Known rows, with every way that one mark hangs from another:
pami{gemop totu}: [-3.65  2.69 -0.72  1.17  4.15 -1.03 -6.09 -1.91  3.97  1.36  0.38  0.15
 -1.61 -1.18 -0.49  0.27  1.68  3.75 -2.80 -2.83  0.16 -0.45 -0.52  1.58
  0.27]
pami{gemop levem totu}: [-5.00  4.49 -2.78  0.87  5.51 -1.88 -7.93 -2.35  2.81  1.93  0.47  2.41
 -2.03 -1.23 -1.20  1.79  0.34  3.90 -2.13 -2.25 -1.14  0.95 -0.26  0.08
 -0.20]
sego{gemop{levem}}: [ 0.78  2.48 -0.13 -0.86  1.28  5.57  2.68 -3.63  2.30 -0.88  0.31 -0.40
 -1.48  0.45  0.80 -3.56  2.91  3.58 -3.02 -2.92  1.49 -4.08  0.19 -2.25
  0.47]
sego{vipunu}: [ 1.60  2.26  1.58 -1.07  2.71  3.96 -1.67 -3.12 -1.47 -1.36  0.77  0.84
 -2.19  0.91  0.45 -1.27  4.03  4.58 -5.35 -1.92 -0.12 -2.58  1.48  1.18
 -1.10]
sego{levem{pami{gemop totu}} vipunu}: [ 0.70  3.80  1.28  0.02  2.37  0.68 -0.87 -4.60 -0.80 -0.91  1.10  1.19
  0.95  1.57  0.36 -0.34  2.82  4.59 -1.31 -2.33 -0.23 -2.26  0.63  2.79
  0.38]
totu{pami{gemop{levem{sego}}}}: [ 2.26  1.98 -2.35  2.22  2.50  1.20 -2.74 -5.01  1.73  0.20  0.35  0.25
  0.87  0.48  0.81 -0.24  2.28  2.69 -2.84 -2.45  1.21 -4.54  0.08 -1.83
  1.49]
sego{levem{gemop} vipunu{fotol}}: [ 1.00  2.47  1.87 -3.02  0.60  2.01  1.81 -3.23 -1.72 -2.98 -1.91  1.29
  0.05  2.41  3.07 -0.36  5.65  4.61 -1.72 -0.91 -0.50 -3.84  1.61  1.44
 -0.87]
totu{pami{gemop levem{sego{vipunu{fotol}}}}}: [ 0.99  3.05 -1.57  0.27  4.20  0.48 -5.01 -3.83 -2.86 -1.02 -0.37  3.71
  0.99  1.67  0.85  2.47  2.98  3.74 -2.52 -1.18 -2.53 -2.25  0.60 -1.51
 -0.65]
sego{gemop levem vipunu}: [ 3.02  3.24  3.46 -1.99  0.59  5.64  5.35 -2.90 -3.91 -3.66 -0.28  2.14
 -1.53  2.37 -0.39 -2.43  3.92  5.18 -3.57 -4.01 -1.23 -4.18  1.33 -2.16
 -0.54]
fotol{vipunu}: [-0.36 -0.79  0.46 -1.80  2.44  3.71 -3.62 -1.56  1.71  1.12  1.06 -1.57
 -3.07  0.49  0.47 -2.10  5.26  5.91 -4.18 -1.59  1.33  0.14  2.91 -2.73
 -2.34]
levem{gemop{sego{vipunu}}}: [ 0.36  5.03 -2.07 -2.37  2.84  0.13 -2.50 -6.05  0.75 -1.24  1.00  1.78
 -0.67  0.07  0.35 -4.70  5.81  3.29 -3.26  0.82  3.15 -3.31  2.96  1.10
 -2.04]
vipunu{fotol sego{gemop levem}}: [ 0.46  1.56  3.11 -3.45  1.80  5.80  0.99 -0.06  0.30 -6.17 -0.95 -2.56
 -1.89  1.22  3.95 -4.79  4.78  2.71 -2.12 -0.92 -2.68 -4.51 -0.26 -2.03
 -1.98]
sego{gemop levem{pami}}: [ 0.75  2.41  1.07 -1.88  1.62  5.62  5.16 -4.04 -1.23 -1.21  0.60 -0.29
  0.09  1.84  2.24 -3.58  3.67  5.41 -1.50 -1.73  0.91 -4.22  1.75 -1.18
 -1.09]
levem{gemop pami{totu} sego{vipunu{fotol}}}: [-1.17  5.92  0.00 -1.43  3.43 -2.27 -2.47 -5.43 -1.63 -0.89  0.50  3.54
  5.01  2.81  3.33  0.18  4.99  5.51  0.36 -0.42  1.13 -0.08  2.56  7.57
 -1.07]
sego{gemop levem{pami{totu}} vipunu{fotol}}: [ 0.25  3.23  3.60 -2.89  1.29  4.39  4.07 -2.42 -2.92 -4.29 -0.71  1.32
  2.25  2.92  1.38 -1.83  4.09  5.06  0.88 -1.96 -3.14 -3.12  0.78  0.58
 -0.89]
sego{levem{gemop pami} vipunu}: [ 2.17  3.80  0.08 -2.16  1.57  1.58  1.97 -6.28 -2.51 -0.69  0.57  1.64
  1.47  2.44  2.32 -1.76  4.97  5.26 -1.68 -0.45  1.97 -4.05  2.99  3.46
 -1.06]
sego{levem{pami} vipunu}: [ 2.65  2.87  1.74 -1.17  1.66  4.04  1.83 -5.00 -2.35 -1.66  1.15  0.22
  0.08  2.25  1.94 -1.77  3.82  5.02 -2.73 -1.40  0.54 -3.72  1.92  1.62
 -0.63]
totu{pami{levem{sego{gemop vipunu}}}}: [ 2.21  3.78 -1.19 -0.23  3.93  3.61 -0.98 -3.68 -4.96 -2.03  0.28  3.84
  0.52  1.90 -0.45 -0.52  2.10  4.70 -3.47 -2.23 -2.15 -3.25  2.68 -3.52
 -1.33]
pami{totu}: [-3.33  2.42  0.02  0.41  3.83  2.06 -3.50 -0.83  2.89 -0.27  0.40 -1.18
 -1.88 -0.94  0.18 -1.86  1.23  4.38 -3.25 -2.66 -0.09 -1.24  1.41  0.18
 -0.65]
sego{gemop}: [-0.31  1.77  0.92 -1.81  2.62  5.54  1.56 -2.13 -0.34 -0.92  0.14  0.29
 -2.11  0.60  0.78 -3.04  3.76  4.87 -4.09 -2.30  0.23 -3.19  1.37 -1.66
 -1.57]
sego{levem vipunu}: [ 2.63  2.65  2.61 -0.76  1.03  4.23  1.88 -3.17 -2.05 -2.59  0.12  0.48
 -2.22  1.61  0.81 -1.34  3.42  4.75 -4.38 -3.10 -0.16 -3.63  1.39 -0.65
 -0.13]
menog{pami{gemop{sego{vipunu}} levem totu}}: [-3.88  4.40 -0.39 -0.04  4.81 -0.35 -5.94 -5.70  3.22 -1.59 -0.92  2.99
 -2.50  0.11 -2.28 -1.49  2.61  0.02 -2.21 -2.14 -1.24  0.51 -2.42 -0.51
  1.18]

Rows:
[-0.61  5.46 -0.20  2.79  2.56 -2.07 -4.50 -4.23  4.04  0.05  0.89  1.84
  0.19  0.12 -0.83  0.93  1.28  2.96 -2.13 -4.94  1.11 -0.23 -1.82  2.32
  3.03] => pami{gemop{levem{sego{vipunu}}} totu}
[-2.08  4.99  0.43  0.05  2.97 -1.59 -4.87 -3.13  3.30 -2.85  0.28  0.82
 -0.64 -0.45 -1.13 -1.92  3.18  2.24 -0.71 -2.00 -1.02 -1.18 -0.98 -0.44
  0.56] => pami{gemop{sego{levem vipunu{fotol}}} totu}
[-3.76  7.34 -3.74 -1.31  4.90 -1.91 -5.85 -4.15  1.14 -0.88  0.86  3.65
 -0.59 -0.72 -1.85 -2.55  1.87  3.58 -1.26 -0.31  0.23 -0.39  2.83 -0.23
 -1.91] => pami{levem{gemop{sego{vipunu}}} totu}
[-1.75  3.43 -1.54 -1.05  2.32  0.41  0.79 -4.62  1.36  0.42  0.37 -0.48
  1.43  0.76  2.64 -2.41  2.98  5.14 -0.20 -0.76  2.63 -3.15  2.88  2.27
 -0.83] => sego{levem{gemop pami{totu}}}
[-1.23  5.26  0.76  0.20  3.85  1.90  0.03 -4.08 -0.97 -0.62  1.77  1.75
  2.56  1.78  1.69 -2.08  2.58  5.72 -1.21 -2.93  0.94 -0.23  1.79  2.89
 -0.66] => levem{pami{totu} sego{gemop}}
[ 1.48  0.12  1.36 -2.10  2.01  4.01 -3.23 -1.09  1.43 -1.98  1.48 -2.93
 -3.59  0.64  0.97 -4.52  5.01  4.67 -4.15 -1.82  0.51 -1.34  2.37 -3.52
 -2.44] => fotol{vipunu{sego{levem}}}
[-4.03  2.32  0.41  0.49  3.97  0.41 -4.52 -4.94  5.75 -1.34 -1.08 -0.03
 -2.51 -0.48 -0.92 -3.08  3.21 -0.11 -2.45 -2.37  0.47 -0.62 -2.63  0.05
  1.51] => menog{pami{gemop{sego} totu}}
[ 0.87  4.94 -0.01 -2.20  2.91 -0.70 -1.24 -6.70 -2.67 -0.52  0.67  3.34
  4.13  3.43  4.88  0.08  6.72  5.48 -1.08  0.65  2.21 -1.20  2.61  7.25
 -1.51] => levem{gemop pami sego{vipunu{fotol}}}
[ 1.68  4.29 -2.97 -0.36  3.99  0.94 -2.64 -4.91 -4.04 -0.79  0.04  4.13
  1.26  1.69  0.39  0.21  2.76  4.53 -3.05 -0.94 -0.44 -3.30  3.59 -1.32
 -1.57] => totu{pami{levem{gemop sego{vipunu}}}}
[-3.30  6.96 -1.22 -0.84  4.37 -2.32 -4.83 -2.88 -1.38 -1.19 -0.50  5.11
  1.00  1.40  0.59  1.73  2.18  5.07 -1.16 -2.08 -1.30  1.32  2.04  2.43
 -1.04] => pami{levem{gemop sego{vipunu{fotol}}} totu}
[ 1.87  2.64  2.35 -2.62  0.52  5.65  2.65 -3.04 -0.30 -3.79 -0.84  1.24
  0.14  2.11  1.12 -1.91  4.71  3.33 -1.81 -2.24 -1.65 -3.71 -0.70 -0.69
  0.39] => sego{gemop{levem} vipunu{fotol}}
[-3.31  4.18  1.17  0.97  4.52 -0.67 -4.78 -4.97  1.19 -0.82 -1.53  4.20
 -1.74  1.59 -1.00  1.95  2.09  1.69 -2.95 -4.40 -1.61  1.79 -2.69  1.82
  2.07] => menog{pami{gemop levem{sego{vipunu}} totu}}
[-3.47  2.50  0.88  0.68  3.08  0.54 -2.69 -4.99  5.37 -2.00 -1.46 -0.27
 -2.44 -0.17 -0.73 -3.04  2.96  0.00 -1.93 -2.99  0.46 -1.20 -2.62 -0.80
  2.05] => menog{pami{gemop{sego{levem}} totu}}
[-3.18  1.13 -0.29 -0.43  4.22  1.97 -3.97 -5.31  2.66  0.84 -1.76  1.77
 -3.60  0.87  0.93  0.75  3.38  1.13 -3.81 -1.89 -0.29 -0.41 -2.41  0.12
  0.90] => menog{pami{gemop levem}}
[ 0.25  3.39 -3.74 -2.18  4.06  1.42 -3.75 -4.47 -1.81 -2.19 -0.39  2.49
  1.10  0.68  0.47 -2.05  3.88  3.04 -1.36  1.69 -1.30 -4.41  3.19 -3.08
 -2.54] => totu{pami{levem{gemop{sego{vipunu{fotol}}}}}}
[ 0.03  1.05  2.44 -2.42  2.15  4.65 -1.83 -0.26  1.85 -5.35 -0.58 -3.92
 -2.41  0.72  5.02 -3.91  4.53  2.41 -2.88 -0.23 -1.86 -4.20 -0.09 -0.89
 -1.76] => vipunu{fotol sego{levem}}
[ 1.42  3.82  2.08 -0.93  3.06  2.47 -1.55 -5.15 -2.50 -1.63  1.39  1.58
  2.38  3.17  4.53  0.12  5.28  5.28 -2.37 -0.62  0.42 -0.69  1.28  4.92
 -1.02] => levem{pami sego{vipunu{fotol}}}
[-4.49  6.70 -3.17 -2.09  4.70 -1.78 -6.07 -3.39  1.45 -1.70 -0.02  3.24
  0.01 -0.51 -0.63 -1.98  2.62  3.39 -0.28  0.39 -0.93 -0.26  2.22 -0.09
 -2.05] => pami{levem{gemop{sego{vipunu{fotol}}}} totu}
[-3.52  3.54  2.82 -0.93  3.74  2.72 -1.10 -3.18 -0.39 -3.45 -2.55  3.64
 -1.16  2.49  0.12  0.29  2.64  2.18 -1.81 -3.91 -3.41  1.12 -1.73  0.01
  0.98] => menog{pami{levem{sego{gemop vipunu{fotol}}} totu}}
[ 1.70  4.50  0.69 -1.13  1.68  4.14  2.08 -4.88 -0.21 -1.98  1.35  1.67
  1.65  1.60 -0.89 -3.14  2.92  3.89 -1.29 -2.66 -0.04 -3.21  0.49  1.01
  0.54] => sego{gemop{levem{pami{totu}}} vipunu}
[ 0.51  3.60  1.19 -1.76  3.01  4.24  0.52 -2.22  0.27 -4.04  1.56 -1.94
 -0.60  0.66  1.49 -6.25  2.61  3.37 -2.02 -1.77 -0.63 -4.14  1.10 -0.33
 -1.66] => vipunu{sego{gemop levem{pami{totu}}}}
[ 1.03  3.85 -3.83  0.07  4.69  0.62 -5.93 -5.32 -0.93 -1.02  1.07  2.80
 -0.36 -0.18 -1.72 -1.57  2.75  2.28 -2.76  0.27 -1.15 -3.69  1.45 -3.98
 -1.34] => totu{pami{gemop{sego{vipunu}} levem}}
[ 1.13  4.01  1.52 -0.31  3.43 -0.07 -3.57 -5.87 -1.73 -0.30  1.34  2.64
  2.68  2.96  3.96  1.82  5.76  4.67 -1.96 -0.76  0.51 -0.09 -0.24  6.03
 -0.27] => levem{pami{gemop} sego{vipunu{fotol}}}
[ 0.09  5.83 -1.51 -0.64  2.13  1.68 -2.88 -6.60  5.13 -3.58  2.28 -1.20
  2.14  0.09  0.92 -5.74  3.73  1.10  0.85  0.73  1.30 -2.90 -0.03  0.33
  0.61] => gemop{levem{pami{totu}} sego{vipunu{fotol}}}
[-0.89  3.16  1.01 -1.19  1.98  4.20  4.07 -3.12 -0.44 -1.52  0.50 -0.28
  0.71  1.35  1.06 -3.56  2.29  5.35 -0.36 -2.63  0.00 -3.36  1.64 -0.96
 -0.68] => sego{gemop levem{pami{totu}}}
[ 1.45  3.06 -0.57 -0.96  3.63  3.78 -1.27 -2.89 -4.63 -2.85 -0.64  3.33
  1.09  2.17  0.73  0.10  2.87  4.42 -2.43 -1.49 -3.23 -3.22  2.11 -3.36
 -1.57] => totu{pami{levem{sego{gemop vipunu{fotol}}}}}
[ 2.88  3.03 -2.99  1.04  2.58  1.25 -3.65 -6.11  2.12 -1.42  1.12  0.35
  0.65 -0.27 -1.18 -3.17  3.19  1.11 -2.39 -0.68  0.88 -5.57  0.19 -3.31
  0.73] => totu{pami{gemop{levem sego{vipunu}}}}
[ 1.34  2.66  0.23 -0.80  3.21  2.57 -2.87 -3.84  1.55 -2.12  2.03 -2.62
 -1.52  0.43  3.10 -4.29  3.60  2.67 -3.33 -0.49  0.97 -3.98  0.31  1.32
 -1.27] => vipunu{sego{levem{pami{gemop}}}}
[-0.91  2.35  2.31 -3.23  2.60  4.57  0.05 -0.59  0.73 -5.72 -0.11 -2.70
  0.41  1.23  3.90 -5.06  4.05  2.92  0.08 -0.34 -2.86 -3.82  0.16 -0.03
 -2.10] => vipunu{fotol sego{gemop levem{pami{totu}}}}
[ 0.67  5.05  0.36  0.95  1.86  1.47 -1.29 -5.33  2.46 -1.58  1.35  0.16
  2.92  1.89  2.85 -0.89  2.62  3.47 -0.34 -2.47  1.30 -1.31 -0.18  3.26
  1.89] => gemop{levem{pami{totu} sego{vipunu{fotol}}}}
